Every row comes from one small tree of marks. The marks that hang from a mark follow it in brackets, in alphabetical order. Every link used is in the known rows. Which tree was each row made from?
Known rows
keko[munov nizi[momal]]: [-0.363 -1.267  1.652  1.608  0.251  0.516  0.928  1.837 -0.884  0.177
 -1.340 -0.025  0.885 -1.926 -0.723 -0.227 -0.391  0.705 -1.337 -0.236]
lonut[keko[munov[kizul]] nizi[momal]]: [ 1.007 -1.366  1.529  2.281  0.489 -0.817  2.073 -0.780 -0.587  2.929
 -1.577  0.022 -1.229  1.234  1.595 -1.067 -2.607 -2.041  1.837 -1.932]
momal[nugek[nizi[keko[munov[kizul]]]]]: [ 0.277  2.689  3.284 -2.138 -2.351  1.375 -0.755 -5.057 -1.691  3.640
  1.967 -0.904  0.034  0.588  0.462  0.454  5.567  1.423  5.962  3.491]
keko[lonut munov nizi[momal]]: [-0.894  1.940 -0.355 -0.921  0.847  0.179  2.147 -0.473 -0.335 -3.985
 -1.955 -1.312  0.531 -1.426 -0.170  0.820 -1.178  0.502 -0.831 -2.239]
nizi[keko[lonut munov] momal[nugek]]: [ 2.056  4.246  0.673 -4.947  0.180 -1.018 -2.140 -2.471  1.547 -2.995
  0.709 -3.300 -2.066  1.372 -1.212  0.073  2.238 -1.709  4.106 -0.593]
lonut[keko nizi]: [-0.697 -2.882 -0.965  8.115  1.693  0.393  0.544  4.679  1.189  4.280
 -0.568  1.280 -0.760  1.034 -0.959 -1.451 -5.348 -1.690 -4.053  2.082]
nugek[nizi[keko momal]]: [ 2.195 -4.728  0.790  1.182 -0.008 -1.965 -3.908  0.346 -2.003  4.726
  4.311  5.953  0.047 -0.236  0.272 -0.319  3.707  2.166 -2.665  5.165]
kizul[keko]: [ 1.304 -4.006  0.418  3.381 -1.255 -0.583 -2.159  4.364  0.903  1.396
  0.713  2.838  2.078 -1.527 -0.416 -1.068 -0.786 -1.992 -5.543  2.070]
lipo[nizi[keko[munov] momal[nugek]]]: [-0.694 -1.103  0.511 -3.185 -0.643 -0.661 -3.540 -0.837  1.713  0.514
 -0.161 -2.272 -2.516  1.358 -3.419 -0.254  2.447  0.843  4.892  0.258]
lonut[keko[munov[kizul] nizi]]: [-1.097 -0.373  1.443  3.008 -0.723  3.004  3.746  0.287 -1.178  2.445
 -3.816 -2.422  1.267 -0.652  0.409  0.281 -1.989  0.924  0.323 -1.396]
momal[nugek[nizi[keko[lonut munov]]]]: [ 0.046  4.634  0.690 -2.682  0.215  0.494 -1.320 -4.108 -0.556 -1.043
  0.665 -2.458 -1.112  0.633 -1.900  0.814  2.544  1.281  4.299  2.347]
lonut[keko[munov nizi[momal[nugek]]]]: [ 0.499 -1.970  1.658 -1.885  1.091  0.150 -0.211  2.391 -0.982 -0.318
 -2.635 -4.128 -1.761 -0.808 -3.652 -0.722 -2.389 -0.603  1.933 -1.932]
lipo[nizi[keko[lonut munov] momal]]: [-0.932  0.361 -2.080 -2.190  0.460 -0.950 -1.368 -2.456  1.893 -2.203
 -1.315 -0.906 -1.487  1.420 -1.392  0.924  0.939  1.773  1.802 -1.634]
munov[kizul[keko[lonut[nizi[momal]]]]]: [-0.496 -0.774 -1.722 -2.967 -0.137 -1.783 -0.083 -1.716 -0.102 -1.631
  1.710  2.117  0.203  0.878  3.442 -0.196 -0.677 -2.322 -0.170 -3.566]
keko[lonut nizi[momal]]: [-1.425 -0.828 -2.111  0.349  0.585 -0.292  1.130  1.557  0.062 -2.592
  0.669  1.720  1.117 -1.574  0.435  0.886 -0.512  0.342 -4.070 -0.039]
lipo[nizi[keko[munov[kizul]]]]: [-2.305  0.323  0.255  1.542 -2.494  2.164  0.373 -2.907  1.457  3.401
 -1.311 -0.573  0.397  1.633  0.770  0.843  3.085  2.286  3.226  0.722]
lonut[nizi[momal]]: [-0.308 -2.979 -0.068  4.900  0.666 -1.305 -0.373  3.076  0.670  2.538
  2.492  4.131 -0.254  0.131  0.713 -1.404 -1.420 -2.086 -3.381  2.514]
nugek[nizi[keko]]: [ 0.657 -2.637  0.562  4.181 -0.481  0.406 -2.613  0.301 -1.184  5.659
  3.110  4.568  0.882 -0.006 -0.158 -0.239  2.765  2.463 -3.145  6.366]
keko[lonut munov nizi]: [-2.613  3.799 -0.796  2.224  0.473  2.292  3.454  0.060  0.600 -2.817
 -2.992 -2.623  1.450 -1.297 -0.540  1.064 -2.106  0.919 -1.370 -0.972]
keko[lonut munov[kizul] nizi[momal]]: [-1.218  3.002  0.131 -2.515 -0.832  0.876  4.080 -3.370 -0.880 -3.292
 -1.278 -0.842  1.543 -1.131  2.650  1.584  1.211  0.495  1.502 -2.996]
munov[kizul[keko[lonut[nizi]]]]: [-2.054  1.317 -1.991 -0.154 -0.519  0.541  1.144 -1.395  0.549 -0.537
  0.790  0.716  1.059  1.130  3.266 -0.016 -1.549 -2.151 -0.622 -2.257]
kizul[keko[lonut] munov]: [ 2.579  3.463 -4.243 -0.232  0.276 -0.173  0.638  3.126  1.597 -4.879
  1.834  1.084  1.048 -0.060  1.338  0.620 -2.179 -1.197 -3.594  0.816]
nizi[momal[nugek]]: [ 1.696 -2.309  1.252  1.053 -1.408 -2.178 -1.478  3.005  1.190 -0.110
  3.259  2.912  0.466 -1.519 -0.749 -0.651  1.907 -3.075 -1.703  4.052]

Write each row's tree
[-2.068  5.135 -0.847  4.651  1.375  0.916  3.111 -0.549  2.014 -1.870
 -1.655 -1.503 -0.069  0.636  0.217 -0.060 -3.730 -1.711 -0.198 -0.181] : keko[lonut[nizi] munov]
[ 2.664 -1.940  2.524 -0.238  0.279 -1.573 -3.000 -1.864 -2.255  3.282
  1.708  2.780 -0.369 -0.094 -0.381 -0.482  3.045  2.315  0.463  3.125] : nugek[nizi[keko[munov] momal]]
[ 0.178  5.123  0.489  2.386 -2.417  0.827  4.707 -2.876  1.434 -2.420
 -0.906  0.297  2.507 -0.986  3.182  1.534  1.168 -1.710  0.218  0.708] : keko[lonut munov[kizul]]
[ 0.879 -3.464  1.137  1.630  1.428 -0.084  0.593  3.011 -1.356  1.051
 -3.356 -1.510 -0.411 -1.108 -2.004 -0.621 -3.431  0.547 -1.642 -1.735] : lonut[keko[munov nizi[momal]]]
[-1.274 -3.949 -1.241 -2.241 -0.905 -1.109 -4.475  1.120  1.980  1.546
  2.489  0.768 -2.049  1.310 -2.676 -0.238  3.097  0.529  1.842  2.347] : lipo[nizi[keko momal[nugek]]]
[ 1.808 -2.003 -2.452 -2.790  0.833  0.160 -1.359  5.184 -1.393 -1.851
  1.982  1.285  0.271 -0.469  0.210 -0.453 -1.317  1.223 -2.912 -0.941] : kizul[keko[nizi[momal]] munov]
[ 1.378 -2.438  0.909  3.903  2.343 -1.589  0.170  2.364  0.027  2.167
 -2.064 -0.427 -2.168  1.027 -1.236 -1.854 -5.017 -1.980 -0.482 -1.223] : lonut[keko[munov] nizi[momal]]
[-1.225 -2.531  0.510 -0.969 -0.433  0.020 -0.836  3.181 -0.290  0.047
  1.862  0.601  0.205 -1.650 -1.640 -0.123  1.067 -0.596 -0.823  1.858] : keko[nizi[momal[nugek]]]
[-0.461  3.037 -0.658  1.615  1.654 -1.317  1.922 -0.796  1.244 -2.574
 -0.556 -0.106 -0.973  0.613  0.690 -0.251 -2.767 -1.887  0.228 -1.517] : keko[lonut[nizi[momal]] munov]
[ 0.468 -2.493  1.672 -0.032 -0.307  0.630  2.361  0.008 -2.075  1.679
 -2.653 -1.017  0.387 -0.712  0.782  0.148 -1.020  0.504  0.769 -2.706] : lonut[keko[munov[kizul] nizi[momal]]]
[-0.774 -1.494  0.805  4.649  1.075  2.218  1.900  3.398 -0.575  2.095
 -4.302 -2.812  0.384 -0.869 -2.450 -0.379 -4.416  0.824 -2.009 -0.648] : lonut[keko[munov nizi]]
[-2.384  6.169 -0.287  3.026 -0.492  1.553  4.925 -3.617  1.362 -1.289
 -1.050 -1.160  0.802  0.948  2.975  0.702 -1.353 -1.714  2.106 -0.996] : keko[lonut[nizi] munov[kizul]]
[ 2.080  1.169  0.408 -2.401  0.833 -1.837 -1.715 -4.132 -1.677 -0.616
  1.151  1.584 -0.649  0.179  0.068  0.610  2.286  2.122  0.868  1.117] : nugek[nizi[keko[lonut munov] momal]]
[ 1.500 -0.733 -1.904 -6.070  0.467 -0.118 -2.322  4.280 -1.150 -3.049
  2.531 -1.213 -0.905 -0.421 -1.255 -0.421 -0.254 -0.108  0.820 -0.973] : kizul[keko[nizi[momal[nugek]]] munov]
[-0.282 -0.153 -0.334 -5.011  1.046 -0.569 -0.609 -0.124 -1.097 -4.546
 -2.716 -2.637  0.324 -1.290 -1.075  0.032 -1.971  0.275 -0.538 -5.625] : kizul[keko[lonut munov nizi[momal]]]
[-0.762 -5.426 -1.663  1.409 -0.417 -0.998 -3.564  1.590  1.523  2.911
  1.824  3.392 -0.775  0.901 -1.095 -0.176  2.140  1.893 -1.674  2.348] : lipo[nizi[keko momal]]
[-2.626  0.032 -1.787 -2.474 -1.426  1.949  1.611 -0.855 -0.737 -1.626
 -0.680 -0.381  2.497 -0.898  2.240  1.238  0.024  0.432 -1.580 -2.896] : munov[kizul[keko[lonut nizi]]]
[-1.121 -1.409  1.421  0.399  0.033  2.021 -0.567  2.465 -0.898  0.465
 -3.337 -2.822  1.386 -1.455 -1.818 -0.751 -2.348  0.647 -1.531 -2.373] : kizul[keko[munov nizi]]
[ 0.009  0.489 -1.537  1.744  0.171  0.097 -1.394 -1.708 -0.449  1.596
  2.737  3.336  0.655  0.355  0.307  0.937  2.091  2.457 -2.605  4.464] : nugek[nizi[keko[lonut]]]
[ 0.250 -6.234 -0.459  2.727  1.212 -0.379 -0.364  5.051 -1.100  2.319
 -0.704  1.559 -0.019 -1.031 -1.425 -0.657 -2.699  0.468 -4.836  0.141] : lonut[keko[nizi[momal]]]
[ 2.377  2.807  0.167 -1.399  0.525 -0.945 -1.024 -2.093  1.153 -1.377
 -0.037 -0.810 -0.854  1.250  0.279 -0.009  1.293 -0.465  0.510 -0.445] : nizi[keko[lonut munov] momal]
[ 2.670  0.440  2.915 -0.735 -1.944  0.018 -0.476 -2.841  0.000  3.217
  1.204  0.965  0.294  1.210  2.790 -0.403  4.544 -0.316  2.439  0.706] : nizi[keko[munov[kizul]] momal]
[-0.890  4.624 -0.011 -1.957  1.392 -1.260  0.946 -1.529  1.474 -3.877
  0.013 -2.650 -2.110  0.749 -0.865 -0.295 -1.746 -3.045  3.849 -1.517] : keko[lonut[nizi[momal[nugek]]] munov]
[ 1.642  2.247 -4.725 -2.731  2.400 -1.804 -0.426  2.294  0.748 -4.872
  2.579  1.284 -1.450  1.770  1.616 -0.438 -3.496 -1.604 -1.288 -2.262] : kizul[keko[lonut[nizi[momal]]] munov]
[ 2.781  1.099  2.917 -2.561 -0.472 -0.670 -3.168 -0.266  0.905  1.056
  1.209 -2.169 -1.871  1.061 -1.720 -1.105  3.038 -1.492  3.582  1.386] : nizi[keko[munov] momal[nugek]]
[-1.313  3.462  0.174 -4.280  0.431  0.222  1.328 -0.955  0.047 -5.179
 -1.413 -3.859 -0.617 -1.333 -1.726  0.851 -0.136 -0.643  2.676 -2.235] : keko[lonut munov nizi[momal[nugek]]]
[-1.993 -3.071  0.357  0.007 -2.136  2.344  0.247  1.458 -1.266  2.333
 -0.166  0.950  2.667 -1.247  1.853  0.034  0.754  0.559 -2.275 -0.971] : munov[kizul[keko[nizi]]]
[ 0.203  4.137  0.659 -0.846 -1.331  1.149  1.510 -6.671 -1.465  1.139
  0.870  0.528  1.061  0.709  2.691  1.600  3.912  2.432  2.870  1.715] : nugek[nizi[keko[lonut munov[kizul]]]]
[-0.641 -1.661  0.520 -1.471 -2.109 -0.109 -0.816 -3.382  0.657  2.308
 -0.139  0.741 -0.403  1.361  1.137  0.549  3.944  1.956  3.594 -0.494] : lipo[nizi[keko[munov[kizul]] momal]]
